Each row was made from one walk, in order. Every step used is in the known rows, and no mark comes twice. Write each row's walk.
Known rows:
namul -> gugob -> zabu: [-0.40 -0.81 -0.55 -0.14  1.27 -0.71  0.78  0.67 -2.09 -1.30  1.51  1.65
 -2.00  3.58  1.85 -0.20 -0.43  0.30  2.39  3.45  0.53 -0.29  1.03  0.78
  3.39 -1.40  0.91 -1.80]
namul -> sodid -> fibagi -> zoka -> fuburel -> rimuk: [-0.28  4.02  1.25 -0.12  1.01  0.49 -0.94  0.72 -0.68 -2.21 -1.58  1.25
 -1.76  0.13 -0.03  4.09  1.12 -2.64 -0.04  1.62 -2.02 -0.89  1.28  0.96
 -1.37  0.53  0.12  1.54]
rimuk -> fuburel: [-0.06  0.61  0.77 -0.91  1.36  0.54  0.39 -0.09  1.37 -0.18 -0.46 -0.90
  1.24 -1.42  0.00  0.49 -0.07  0.37 -0.62 -1.14  0.99 -0.53  0.31 -0.50
 -0.77  0.56  0.60  1.61]
fibagi -> zoka -> fuburel -> pabof -> novipop -> rimuk: [ 0.56  1.60  2.51  0.60  2.53  0.99 -1.17 -0.20  3.20  0.96 -2.72 -3.98
  2.10 -3.52 -0.82 -0.87 -0.04 -0.86 -0.67 -0.18 -0.53 -0.54  1.33 -0.28
 -7.10  2.88 -1.40  3.56]
pabof -> novipop -> rimuk: [-0.36  0.50 -0.29  1.24  1.67 -1.09  0.34 -1.41  3.37  0.73 -0.84 -1.92
  2.48 -0.92 -0.83 -2.79 -2.25  0.67 -1.22 -1.39 -0.36 -0.48  0.74 -0.64
 -3.40  1.43 -1.46  2.23]
zabu -> namul -> sodid -> fibagi -> zoka -> fuburel -> pabof -> novipop: [-0.53  3.32  0.31  0.63  2.07 -0.02 -0.92  0.82 -1.40 -1.65 -2.04  1.13
 -1.15  0.34  0.70  3.31 -0.43 -1.77 -1.49  2.35 -1.23  0.30  0.69  1.27
 -1.40 -0.18  0.16  1.16]
sodid -> fibagi -> zoka -> fuburel -> pabof -> novipop: [-0.22  4.22  1.41  0.11  2.46  0.84 -1.63  0.53  1.07 -0.73 -2.77 -1.20
  1.99 -1.89 -0.55  2.30  0.98 -1.16 -0.43  0.02 -1.93 -1.34  0.92  0.16
 -4.47  1.64 -1.63  3.22]
sodid -> fibagi -> zoka -> fuburel -> rimuk -> novipop -> pabof: [ 0.16  3.84  1.09 -0.17  2.36  1.21 -0.50 -0.40  3.72 -1.11 -2.56 -2.77
  2.38 -1.94 -1.42  1.05  1.49 -1.17 -0.77  0.25 -0.74 -1.76  0.66 -1.05
 -4.76  2.42 -1.04  4.31]
pabof -> novipop -> rimuk -> fuburel: [-0.46  0.97  0.34  0.52  2.72 -0.62  0.58 -1.56  4.48  0.69 -1.22 -2.61
  3.37 -2.02 -0.80 -2.42 -2.34  0.94 -1.70 -2.39  0.42 -0.91  1.00 -1.02
 -4.08  1.82 -1.03  3.52]
fuburel -> pabof -> novipop -> rimuk: [ 0.29  0.39 -0.45  1.82  1.98 -0.82 -0.23 -1.43  4.01  1.62 -1.48 -2.07
  4.05 -2.86 -1.00 -2.97 -2.79  0.22 -1.73 -2.50  0.62 -0.37 -0.08 -1.31
 -5.24  2.11 -0.91  3.11]
sodid -> fibagi -> zoka -> fuburel -> rimuk -> novipop: [-0.60  4.20  0.82 -0.41  1.77  1.07 -0.86  0.24  2.41 -1.84 -2.24 -1.66
  1.14 -1.09 -0.99  2.29  1.39 -1.79 -0.34  0.93 -1.13 -1.73  0.86 -0.27
 -3.91  2.03 -0.98  3.85]
fibagi -> zoka -> fuburel -> rimuk -> novipop: [ 0.33  1.58  1.56 -0.02  1.50  1.54 -0.67  0.16  2.81 -0.40 -2.33 -3.40
  0.51 -2.32 -0.87  0.47  0.78 -1.63 -0.40  1.03 -0.13 -0.61  0.84 -0.44
 -5.34  2.40 -0.37  3.24]
rimuk -> novipop: [ 0.00  0.10 -0.89  0.53  1.22  0.01  0.26 -0.51  2.03  0.25 -0.47 -1.37
  0.99 -0.30 -0.77 -1.13 -0.47  0.38 -1.22 -0.34  1.40 -0.34 -0.43 -1.06
 -1.16  0.91  0.11  1.54]
sodid -> namul -> gugob: [-1.34  0.33 -1.12 -0.12 -0.98 -0.96  1.09 -0.41 -2.85 -2.75  1.51  1.58
 -0.38  3.26  0.74  0.94 -2.23 -0.23  2.09  3.44 -1.26 -0.11  1.00  1.31
  2.01 -1.77  0.55 -1.99]
sodid -> fibagi -> zoka -> fuburel -> rimuk: [-0.56  4.10  1.43 -0.76  0.91  1.11 -1.08  0.60  0.97 -2.05 -1.88 -0.76
  0.37 -0.85 -0.48  3.14  1.76 -2.03  0.56  1.18 -2.17 -1.50  1.13  0.44
 -3.06  1.37 -1.09  2.63]
fibagi -> sodid -> namul: [-0.48  0.02 -1.53 -0.32 -1.67 -0.74 -0.33 -0.48 -2.26 -3.34  1.02  1.42
  1.15  1.11 -0.11  0.51 -1.24 -0.75 -0.31  3.88 -1.08  0.28  1.72  1.99
  1.75 -1.56  0.13 -1.85]
zoka -> fuburel -> rimuk: [-0.04  0.92  0.30  0.37 -0.79  0.43 -0.67  0.67  2.43 -0.88 -1.13 -2.58
  0.30 -2.01  0.24  0.26 -1.01 -2.64  0.73  0.30 -0.16  0.09 -0.70 -0.12
 -3.93  1.90 -0.05  2.18]
gugob -> zabu -> namul: [-0.82 -1.29 -1.02 -0.43  0.48 -0.29  0.94  0.73 -1.85 -0.79  1.19  2.05
 -1.23  3.10  1.87  0.66 -0.02 -0.06  0.61  3.52  1.04  0.99  0.33  1.09
  3.58 -1.42  1.09 -1.60]
gugob -> namul -> sodid -> fibagi -> zoka -> fuburel -> rimuk: [-0.86  2.97  0.45  0.28  1.27  0.48 -0.52  1.18 -1.58 -2.45 -1.17  1.97
 -1.67  1.77  0.39  3.75  0.80 -2.58  0.35  3.89 -1.07  0.47  1.48  1.44
  0.55  0.22  1.05  0.21]
zoka -> fibagi: [ 0.22  1.14 -0.84 -0.73 -1.33  0.01 -0.64 -0.72 -0.58 -1.35 -1.74  0.05
  0.20 -0.24 -0.03  0.15  2.12  1.02 -0.18  0.51  0.10 -0.23  0.36  1.12
  1.02  1.29  0.22 -2.46]
rimuk -> fuburel -> zoka -> fibagi -> sodid -> namul: [-1.05  2.51 -0.99 -2.17 -0.65  1.13 -0.45 -2.82 -0.10 -3.65 -2.78 -0.14
  0.85 -0.74  0.34  1.98  1.49  0.01 -1.99  1.40  0.41 -0.60  2.54  0.54
  0.12  0.54 -0.53 -2.74]
novipop -> rimuk -> fuburel: [-0.27  0.79  1.05 -0.60  1.61  0.13  0.72 -1.11  3.73  0.12 -0.27 -2.16
  2.07 -1.69 -0.54 -1.43 -0.77  0.45 -0.69 -1.40  1.35 -0.78  0.86 -0.93
 -2.33  1.49 -0.06  2.77]
fibagi -> sodid -> namul -> zabu: [-0.65 -0.44 -1.77 -0.55 -1.21 -1.16  0.11  0.23 -3.09 -4.34  1.49  2.11
  0.56  2.72  0.65  0.49 -1.82 -0.64  0.52  4.78 -1.15  0.22  2.36  2.51
  2.65 -2.27  0.77 -2.21]
gugob -> namul -> sodid -> fibagi -> zoka -> fuburel -> pabof -> novipop: [-0.53  2.90  0.41  1.15  2.88  0.25 -1.05  1.03 -1.46 -1.23 -2.10  1.45
 -0.11  0.74  0.37  2.86  0.09 -1.68 -0.62  2.72 -0.85  0.57  1.21  1.21
 -0.94  0.45  0.51  0.73]
zabu -> namul: [-0.72 -0.37 -0.87 -0.25 -0.38 -0.24  0.53  0.25 -1.13 -0.96  0.47  0.81
 -1.08  1.41  0.77  0.46 -0.63 -0.07 -0.56  1.97  0.42  0.93 -0.22  0.67
  1.63 -1.10  0.66 -0.79]
zabu -> gugob -> namul -> sodid -> fibagi -> zoka: [-0.82  1.59  0.01 -0.89  1.71 -0.22  0.36  0.61 -4.85 -2.04  0.49  3.46
 -3.63  4.68  1.19  3.50  1.37 -0.80  1.15  5.93 -0.48  0.14  1.89  1.75
  5.13 -2.08  1.60 -2.23]
fuburel -> rimuk -> novipop: [ 0.05  0.26 -1.65  1.07  0.83 -0.26  0.36 -1.00  3.82 -0.01 -0.87 -1.51
  2.21 -1.50 -1.12 -1.42 -1.81 -0.76 -1.47 -1.08  1.08 -0.55 -0.61 -1.54
 -3.21  1.68  0.26  2.90]
fibagi -> zoka -> fuburel -> pabof -> novipop: [ 0.76  1.36  2.26  0.54  2.28  1.33 -1.43  0.51  1.38  0.78 -2.84 -2.99
  1.41 -3.18 -0.43  0.46  0.53 -0.94 -0.59  0.18 -0.83 -0.29  0.85  0.04
 -5.89  2.08 -1.01  2.62]
gugob -> zabu -> namul -> sodid: [-0.58 -0.97 -1.00 -0.03  0.72 -0.69  0.89  0.79 -3.18 -1.13  1.24  3.65
 -3.13  3.93  2.28  1.70 -0.25 -0.58  0.23  4.01  1.01  1.35  0.56  1.62
  4.74 -2.03  1.85 -2.47]

Write each row's walk:
[-0.56  0.52 -2.62 -1.11 -1.79 -1.17 -0.34 -0.64 -4.10 -5.42  0.37  2.60
 -0.38  3.48  1.18  0.56  0.73  0.54  1.22  6.69 -0.40 -0.13  2.67  3.58
  5.34 -1.27  1.11 -5.49]  zoka -> fibagi -> sodid -> namul -> gugob -> zabu
[-0.15  3.46  1.10 -0.45  1.67  0.14 -0.41  0.24 -2.56 -1.51 -0.74  3.12
 -2.06  1.70 -0.17  3.93  1.98 -0.61 -0.49  1.40 -1.88 -0.84  1.90  1.07
  1.74 -0.88  0.00 -0.18]  namul -> sodid -> fibagi -> zoka
[-1.00  1.49  0.01 -0.85  1.91 -0.10  0.64  0.79 -3.95 -1.95  0.47  4.56
 -2.99  4.49  1.81  3.81  1.68 -0.52  0.24  4.85 -0.53  0.23  1.85  1.96
  4.87 -2.16  1.13 -1.77]  gugob -> zabu -> namul -> sodid -> fibagi -> zoka
[ 1.14  1.17  1.84  0.15  2.12  1.68 -0.27 -0.54  4.15  0.30 -2.64 -4.61
  1.66 -3.16 -1.31 -0.79  0.99 -1.06 -0.84  0.40  0.29 -0.68  0.71 -1.24
 -6.10  2.87 -0.50  3.79]  fibagi -> zoka -> fuburel -> rimuk -> novipop -> pabof
[-1.15  1.85 -2.06 -1.56 -1.79  0.25 -0.43 -2.21 -2.29 -4.68 -2.16  1.32
 -1.03  2.00  1.11  1.60  1.37 -0.21 -0.78  3.41 -0.66 -0.30  3.04  1.52
  1.75 -0.50 -0.66 -5.14]  fuburel -> zoka -> fibagi -> sodid -> namul -> zabu
[ 0.64  3.82  0.89  0.44  2.42  0.60 -0.34 -0.40  2.10 -1.24 -2.31 -0.92
  0.12 -0.86 -0.94  1.98  0.93 -1.73 -1.35  0.78 -0.60 -1.00  0.82 -0.58
 -3.04  1.58  0.14  3.01]  namul -> sodid -> fibagi -> zoka -> fuburel -> rimuk -> novipop -> pabof
[-0.18  1.82 -1.17 -1.31 -1.05  0.94 -1.49 -2.41 -0.30 -2.72 -3.22 -0.09
 -1.33 -0.57  0.30  0.74  2.89  0.03 -2.25  1.39  0.28 -0.41  2.08  0.39
  0.46  0.67 -1.27 -3.92]  fuburel -> zoka -> fibagi -> sodid
[-1.15  2.14 -1.31 -0.10  0.16 -0.93  0.25  0.44 -2.87 -2.49  0.47  3.72
 -2.62  3.13  1.07  3.20 -0.40 -0.97 -0.88  2.55 -0.56  0.49  0.20  1.27
  3.77 -2.00  1.09 -1.31]  zabu -> namul -> sodid -> fibagi
[-0.82  2.34  0.30 -0.11  2.00  0.10 -0.04  0.65 -3.49 -1.71 -0.32  3.90
 -1.98  3.30  0.31  3.55  1.56 -0.54 -0.11  3.59 -0.96  0.41  2.01  1.59
  3.65 -1.24  1.07 -1.48]  gugob -> namul -> sodid -> fibagi -> zoka
[ 0.03  4.28  1.55  0.87  2.81 -0.11 -1.18 -0.11  1.27 -0.67 -2.41 -0.21
  0.47 -1.18 -0.55  1.77 -0.08 -1.66 -1.29  0.14 -1.45 -0.98  1.51  0.35
 -3.95  1.58 -0.88  2.96]  namul -> sodid -> fibagi -> zoka -> fuburel -> pabof -> novipop -> rimuk
[-0.55  2.03  0.66 -0.48  1.85  0.49 -0.48  1.59 -2.74 -1.77 -0.54  2.72
 -2.25  2.31  2.03  3.97  1.44 -2.00  0.52  4.56  0.15  0.51  0.96  1.68
  1.82 -0.74  1.21 -0.32]  gugob -> zabu -> namul -> sodid -> fibagi -> zoka -> fuburel -> pabof
[-0.07  3.95  1.93 -0.66  1.48  1.37 -1.58  0.91  0.21 -1.13 -2.08 -0.70
  0.90 -1.47 -0.26  3.15  2.19 -1.54  0.38  0.82 -1.33 -1.23  0.80  0.26
 -3.03  1.32 -0.85  2.43]  sodid -> fibagi -> zoka -> fuburel -> pabof
[-0.15  3.90  1.85 -0.60  1.28  0.64 -1.08  1.00 -2.06 -2.03 -1.35  1.48
 -2.66  0.99  0.24  4.41  2.15 -1.83  0.22  2.10 -1.92 -0.65  1.47  1.31
  0.28 -0.13  0.00  0.41]  namul -> sodid -> fibagi -> zoka -> fuburel
[-0.37 -0.88 -0.63 -0.91  0.55 -0.93  0.99  0.91 -2.53 -1.48  1.39  0.71
 -2.35  3.53  1.83  0.21 -0.96 -0.23  2.28  3.38  0.40 -0.34  0.79  0.90
  2.80 -1.61  1.30 -1.37]  namul -> zabu -> gugob
[-0.87  2.60 -0.16 -0.40  2.04  0.28  0.08 -3.41  4.60 -0.22 -3.84 -2.91
  2.40 -2.23 -0.44 -1.54 -0.14  1.13 -2.70 -2.82  0.70 -1.34  1.73 -1.28
 -4.42  2.94 -2.01  0.95]  pabof -> novipop -> rimuk -> fuburel -> zoka -> fibagi
[-0.98  2.17  0.13 -0.52  1.38  0.20  0.09  1.30 -2.10 -2.76 -0.32  2.76
 -2.64  2.91  1.92  4.09  0.75 -2.50  0.68  4.81 -0.66  0.28  1.42  1.87
  1.77 -0.72  1.13  0.00]  gugob -> zabu -> namul -> sodid -> fibagi -> zoka -> fuburel -> rimuk
[-0.52  3.32  1.18 -1.14  1.53  0.69 -0.47  0.09 -1.02 -1.24 -0.89  1.43
  0.24  0.79 -0.61  2.96  2.51  0.16  0.00  0.88 -1.97 -1.56  1.70  0.49
  0.18 -0.20 -0.97  0.95]  sodid -> fibagi -> zoka
[-1.07  2.06  0.77 -0.92  1.56  0.42 -0.04  1.68 -3.49 -2.51 -0.04  2.93
 -3.64  3.80  2.21  4.32  1.84 -1.74  0.93  5.48 -0.53  0.38  1.50  2.28
  3.39 -1.36  0.95 -1.12]  gugob -> zabu -> namul -> sodid -> fibagi -> zoka -> fuburel
[-0.68 -1.26 -1.02 -0.43  0.26 -0.37  0.75  0.40 -2.68 -0.83  1.22  0.97
 -1.97  3.30  1.39  0.24 -0.44 -0.37  1.55  4.64  1.12  0.95  0.34  0.91
  3.76 -1.30  1.42 -2.06]  zabu -> gugob -> namul
[-0.91  2.58  0.16 -0.61  1.16 -0.10  0.14  0.45 -3.48 -2.23 -0.28  3.56
 -2.96  2.97  0.68  4.03  1.06 -0.64 -1.00  3.22 -1.33  0.16  1.48  1.57
  3.20 -1.95  0.76 -1.01]  zabu -> namul -> sodid -> fibagi -> zoka
[ 0.36  1.27  2.88 -0.81  0.91  1.69 -1.07  1.01 -0.18 -0.37 -1.62 -2.20
 -1.28 -1.14 -0.01  1.65  2.28 -1.08  0.77  2.01 -1.03 -0.29  1.32  0.76
 -2.70  1.03 -0.71  0.99]  fibagi -> zoka -> fuburel
[-0.75  1.61  0.86 -1.36  1.70  1.66  0.27 -1.77  2.05  0.02 -2.23 -1.24
 -0.17 -1.40  0.54  1.44  0.81 -0.22 -1.52 -1.97  1.16 -0.79  0.92 -1.95
 -2.20  0.80 -0.79  0.69]  rimuk -> fuburel -> zoka
[-0.83 -1.16 -0.87  0.14  0.98 -0.48  0.85  1.30 -2.14 -1.36  0.88  1.77
 -0.75  3.55  1.34  0.02 -0.71  0.09  1.38  3.44  0.59  1.07  1.07  1.19
  3.03 -1.22  1.78 -1.67]  gugob -> namul -> zabu
[-1.08  1.09 -1.38 -0.34  0.73 -1.04  0.59  0.56 -4.20 -2.24  1.22  3.53
 -3.30  4.87  1.67  2.69 -0.14 -1.20  1.29  5.04  0.32  0.54  0.61  1.43
  5.75 -2.12  1.86 -2.39]  zabu -> gugob -> namul -> sodid -> fibagi
[-0.61  0.47 -2.72 -1.75 -2.43 -1.37 -0.23 -0.52 -4.43 -5.58  0.25  1.90
 -0.68  3.41  1.19  0.76  0.29  0.23  1.16  6.66 -0.58 -0.13  2.50  3.60
  4.95 -1.51  1.28 -5.20]  zoka -> fibagi -> sodid -> namul -> zabu -> gugob
[-0.24  4.16  0.55  0.28  1.94  0.51 -0.74  0.29  0.88 -1.97 -2.01  0.28
 -1.00 -0.11 -0.66  3.30  0.82 -2.36 -0.97  1.38 -0.93 -1.08  1.01  0.20
 -2.21  1.14  0.08  2.59]  namul -> sodid -> fibagi -> zoka -> fuburel -> rimuk -> novipop
[-0.42  2.36 -0.76 -0.46  1.89  0.01 -0.70 -3.32  4.08 -1.73 -3.64 -2.68
  2.39 -2.46 -0.58 -1.90 -0.04  0.95 -3.61 -0.97  0.61 -1.20  2.73 -0.48
 -3.50  2.29 -1.91  0.35]  pabof -> novipop -> rimuk -> fuburel -> zoka -> fibagi -> sodid
[ 0.71  0.69 -0.16  0.95  0.73  0.63 -0.08 -0.46  5.35 -0.03 -1.87 -4.83
  2.29 -3.08 -0.73 -1.94 -1.20 -1.75 -0.75 -0.51  1.38 -0.17 -1.22 -1.71
 -5.76  2.94 -0.03  3.83]  zoka -> fuburel -> rimuk -> novipop -> pabof
[-1.54 -0.35 -1.36 -0.35 -0.36 -1.04  1.45 -0.08 -3.51 -2.72  2.10  2.77
 -0.61  4.78  1.75  1.02 -1.82 -0.23  2.97  4.76 -0.77  0.10  1.33  1.71
  3.76 -2.11  0.97 -2.71]  sodid -> namul -> gugob -> zabu
[-0.85  2.22  0.19 -0.47  1.09  0.06 -0.08  1.06 -2.92 -2.70 -0.34  1.59
 -3.31  3.12  1.25  3.68  0.51 -2.90  1.57  6.03 -0.53  0.18  1.35  1.61
  1.97 -0.60  1.55 -0.49]  zabu -> gugob -> namul -> sodid -> fibagi -> zoka -> fuburel -> rimuk
[ 0.23  0.72  0.92 -0.12  1.99  0.32  0.26 -1.22  4.47  0.95 -0.92 -2.45
  3.53 -3.33 -0.71 -1.87 -1.38  0.14 -1.21 -2.39  2.09 -0.71  0.26 -1.56
 -4.03  2.17  0.24  3.69]  novipop -> rimuk -> fuburel -> pabof
[ 0.33  1.48  2.26 -0.37  0.63  1.53 -0.83  0.58  1.41 -0.59 -1.91 -2.45
 -0.25 -2.14 -0.35  1.36  1.12 -1.88  0.46  1.33 -1.18 -0.43  1.12  0.30
 -4.49  1.82 -0.59  2.18]  fibagi -> zoka -> fuburel -> rimuk
[-1.18  2.55 -0.59 -1.85 -0.49  0.59  0.01 -3.53  2.16 -3.34 -2.26 -1.21
  1.84 -1.01 -0.20  0.04  0.55  0.08 -1.97  1.07  0.73 -0.86  2.99  0.14
 -1.37  1.44 -1.11 -1.29]  novipop -> rimuk -> fuburel -> zoka -> fibagi -> sodid -> namul
[-0.91  1.65  1.19 -1.05  1.88  1.16  0.71 -2.59  4.32  0.25 -1.87 -2.38
  0.82 -1.78 -0.04 -0.64  0.01 -0.10 -1.64 -2.27  1.48 -0.98  1.49 -2.20
 -3.60  1.74 -1.39  1.92]  novipop -> rimuk -> fuburel -> zoka
[-0.46  2.90 -0.50  0.14  0.50 -0.78 -0.29  0.27 -1.89 -1.67 -0.08  3.18
 -1.62  1.98  0.34  3.04  0.31 -0.94 -0.39  0.58 -1.14 -0.46  0.35  0.74
  2.41 -0.97  0.46 -0.46]  namul -> sodid -> fibagi
[-1.05  2.12 -1.86 -1.44 -2.17  0.66 -0.94 -2.91 -1.49 -3.89 -2.61  0.88
 -0.55  0.61  0.40  1.59  1.82 -0.37 -1.64  2.61 -0.50 -0.16  2.49  1.14
  0.93  0.09 -1.28 -4.72]  fuburel -> zoka -> fibagi -> sodid -> namul
